Known rows, with every step that occurs
rinor-begug-memi-sado: [ -8.7  -8.6   0.6   5.0  -3.3  -3.3  -1.8  36.7 -24.1   9.0  -5.1 -39.1
   8.6  -9.5  21.4  16.8  26.0   0.3   5.5]
rinor-bupev-memi-sado: [ -0.6  30.7  -3.4  11.8  -8.4  10.4  16.9  22.0  21.3  23.8  -3.3 -70.4
  12.6   8.1  -9.2   9.7  -4.4 -22.2  10.0]
rinor-bupev: [  2.9 -12.8  -3.5   6.8   7.7  -4.3  -9.1   1.7  30.7 -16.4   0.3  -9.1
   4.7  12.6 -12.8  -1.0 -35.7 -11.2 -13.0]
sado-memi-bupev-ratak: [  1.3   4.8  -1.9 -21.5   8.0 -22.7   2.9 -22.0  -6.3  -3.5   3.0  -2.5
 -11.7   5.0  -7.6   1.5  -3.5  -5.3   5.9]
sado-memi-bupev-rinor: [ -4.7  45.5  -0.3 -12.5 -21.1 -19.5   6.5  13.6 -14.6   6.4   4.8 -13.2
  -1.5   6.6  -7.2 -16.2 -23.5   5.9  20.8]
bupev-memi: [  1.1  19.8   9.5  -4.7 -15.4   5.2   9.3  42.1 -18.7 -12.0  -2.4   8.8
   5.3  10.7  -1.8  -3.9  -8.6 -19.9  -4.8]
sado-memi-bupev-ratak-begug: [  5.8  13.5  -4.2   7.8  32.6  -3.1   4.0 -26.9 -22.1   2.8   5.3   4.5
 -14.8   2.7   6.6  -3.5  20.0  -5.8  17.4]
kanep-ratak-begug: [ -0.2 -24.7   3.7  23.9  15.7   3.9 -11.2 -37.5 -10.3   5.7   2.2  14.3
 -12.9   0.8   4.0  -0.7  29.9 -12.2 -18.8]
bupev-rinor-begug: [-18.4  11.9  15.1  16.0  -9.5  -9.7 -12.1  10.0 -11.4 -30.0   0.8  17.3
   1.1  12.3  13.1 -16.7 -18.5  21.3   2.5]
ratak-bupev-memi: [ 15.5  37.6   1.3  -9.2 -17.6  32.4  10.0  51.7   5.2 -27.5  -6.0  27.2
   6.8  11.6 -12.4   8.2 -13.6 -19.8  -7.6]
rinor-begug-memi: [  3.1 -12.8   3.4  -0.9   3.0  -5.9 -12.4  37.5 -20.0 -27.6  -3.3  15.4
   4.1  -9.2  22.2   9.4   2.3   2.2  -2.5]
kanep-ratak: [ -3.8 -33.1   5.9  -4.7  -7.6 -17.6 -11.4 -30.3   5.0  -2.9  -0.3   5.0
  -9.8   2.1 -10.1   3.9   4.6 -12.0 -31.4]
ratak-begug-memi-bupev: [ 12.5   0.2 -12.5   4.9  18.8  -3.3   9.5  13.6  -6.6  15.7   3.8   2.4
   7.4 -15.5  15.8  -6.7  24.4 -11.2  12.1]
begug-rinor: [-17.8 -26.3   4.1 -15.0 -11.6  -0.7  -7.8  14.1 -11.4   5.6  -1.0  19.4
   6.9   2.7  -3.3 -11.0 -18.7   8.9 -31.5]
sado-memi: [  0.3   9.0   4.3  -9.5  -9.6   0.7  -8.2  42.8 -46.0 -24.2  -2.5   4.8
  -7.8  12.5  -5.4   5.7 -17.9 -12.8  -7.5]
bupev-ratak-kanep: [ -0.1 -43.0  13.5  -1.8  17.0  -6.9 -10.4 -19.8  -3.5 -19.2  -1.2   8.1
 -11.9   4.6  -8.8  23.3  -5.6   3.6  -7.7]
ratak-begug-memi-sado: [ -1.4  -5.2  -5.9  13.0   2.9  20.9   9.2  35.4 -44.5  28.4  -2.4 -32.5
   5.4  -8.5  11.5   4.5  38.8  -8.5  13.9]
rinor-bupev-memi: [ 11.3  27.4  -0.9   8.0  -1.8   8.1   7.4  23.4  27.8  -9.9  -1.6 -14.2
   8.4   8.2  -8.7   1.6 -28.3 -21.4   2.1]
memi-bupev-ratak: [ -6.8 -22.1  -0.1 -17.3  12.4 -31.0   4.1 -45.6  26.4   0.4   4.4   5.2
  -2.5   6.5  -6.3 -10.2  -1.1  -2.4  -7.6]
kanep-ratak-bupev-rinor: [  4.7   9.0   2.7  -6.3 -31.5  11.8  -6.0 -28.9  30.0 -10.5  -1.6  24.2
  -7.7   6.2 -25.1  -1.4 -13.2  10.9 -10.8]
rinor-bupev-ratak-begug-memi: [ 21.8 -16.0  -9.5  14.6  30.3  19.3  -1.7 -28.9  13.7  -1.8   1.3  13.7
  -4.9  -8.4   1.0   2.0   1.8   4.3  22.4]
memi-bupev: [ -7.1  -9.9  -3.2 -10.7   3.8 -29.8   2.2  -1.4  17.8   0.6   3.9  -8.5
   7.4   6.2  -2.9  -9.1  -6.6 -14.1 -13.9]

Rows
[-12.6 -30.8   4.9   7.9  20.3  18.0  -4.9 -36.0 -19.0  12.4   1.7  40.7
  -5.9   1.7   6.1 -15.6   9.1  20.7 -13.1]
bupev-ratak-begug-rinor
[-15.7  16.6   5.0   6.5 -23.2  -1.0   3.9  30.8 -23.2  14.9  -2.7 -40.3
   9.2  -7.7  16.6  -1.4  12.2  23.1  27.0]
bupev-rinor-begug-memi-sado
[ 10.4 -16.2  -2.1  -9.8  -9.3  10.7 -11.5 -22.5  29.0 -16.7  -3.6  22.5
  -8.7   3.8 -19.5  16.0   1.1 -12.0 -32.6]
kanep-ratak-bupev
[ 10.8 -23.3   0.1   1.8  17.7  16.3   1.0  -7.9 -31.4  -6.2   0.2  36.8
  -7.6  -8.1   7.2  -4.0  22.5   5.1  14.2]
bupev-ratak-begug-memi
[ -2.3  17.3  -8.2  33.4   7.5  30.2  14.0 -40.9  28.2  74.6  -0.7 -62.2
   3.1 -16.1   2.7  11.1  32.6  -4.3   1.7]
kanep-ratak-begug-rinor-bupev-memi-sado
[ -7.5 -20.4  -5.9  -1.6   1.8   2.3  -9.0  -6.5  33.3   8.0  -0.1  -2.3
   9.0   1.6 -10.2  -5.4 -40.5   7.9 -23.8]
begug-rinor-bupev
[ 11.0  -3.5   2.7  -8.2  22.2 -19.6  -1.9 -19.3  -1.5  -1.0   2.1 -20.8
 -15.6  -4.6  -5.6  30.8   0.5  -2.1  11.4]
sado-memi-bupev-ratak-kanep
[ -3.6  13.8   8.1   3.4 -18.3  -4.3  -6.3  30.0 -19.4 -23.5  -1.4  17.1
   5.1  -7.1  16.5  -8.5 -10.6  24.4  18.9]
bupev-rinor-begug-memi
[ -0.3  24.6   2.8  -8.0 -29.3  22.1  -1.9  21.2  10.1 -27.6  -2.0  32.8
   2.4  17.4 -20.0 -11.3 -32.9  12.0  -0.4]
ratak-bupev-rinor
[ -8.5  50.7   3.9   7.6  -4.0 -23.0  -3.7  10.0 -12.4 -13.5   3.8 -11.6
  -2.3   4.0  14.2  -8.6 -11.7  15.7  22.6]
sado-memi-bupev-rinor-begug
[ 10.9  -8.3  -3.3   8.7  10.0  17.7  -0.3  35.7 -39.7  -4.4  -0.4  22.9
   1.8  -8.4  11.5  -3.4  15.5  -7.1   6.9]
ratak-begug-memi
[  7.8 -22.3  -7.0 -30.7   4.2 -26.7  10.3 -24.4  17.7   9.1   2.4   5.9
   1.0 -13.2  -2.9  -2.2   6.5   1.3   9.2]
begug-memi-bupev-ratak
[ -7.7 -33.7  -2.4  -8.3  10.5   1.0  -8.2 -50.5  41.9   8.6   0.8   8.4
   0.2   1.5 -14.5  -4.8 -34.4  20.5 -16.6]
begug-rinor-bupev-ratak
[-12.1 -20.5  -4.1   3.5  29.9  -3.3   5.9 -58.5  13.7  33.5   6.6  20.1
  -0.2  -5.9   9.5 -18.6  17.0  17.0  -7.3]
memi-bupev-ratak-begug-rinor
[  3.8  -2.9  -6.0  -5.1  12.7 -27.4  -1.7  15.8  12.4  -5.4   1.1  -4.8
   9.9 -16.5  24.7   5.4  10.7  -0.9   3.8]
rinor-begug-memi-bupev
[  3.0  39.6  -1.8  -5.1 -24.1  35.4  19.7  51.3  -0.1   6.5  -7.7 -29.3
  10.6  10.4 -12.5  17.6  10.7 -21.5  -0.3]
ratak-bupev-memi-sado
[ 14.9  16.2  -0.3  -0.1 -21.4  14.7 -10.7  -9.8  25.4 -19.1  -3.9  27.7
  -5.0 -15.9   2.7  13.8   5.5  24.0   7.2]
kanep-ratak-bupev-rinor-begug-memi
[  3.5 -18.8  -6.4  13.1   1.7  11.8   4.3 -16.0 -23.8  47.1  -1.6 -41.9
  -5.6 -20.3   7.8  14.4  59.2 -10.3   5.7]
kanep-ratak-begug-memi-sado
[-13.2  18.4   1.4  -7.4 -17.9 -28.5   8.1  -9.8  19.0   6.3   6.4  -5.8
   7.9   8.3  -7.9 -27.7 -20.6   8.2   7.8]
memi-bupev-rinor
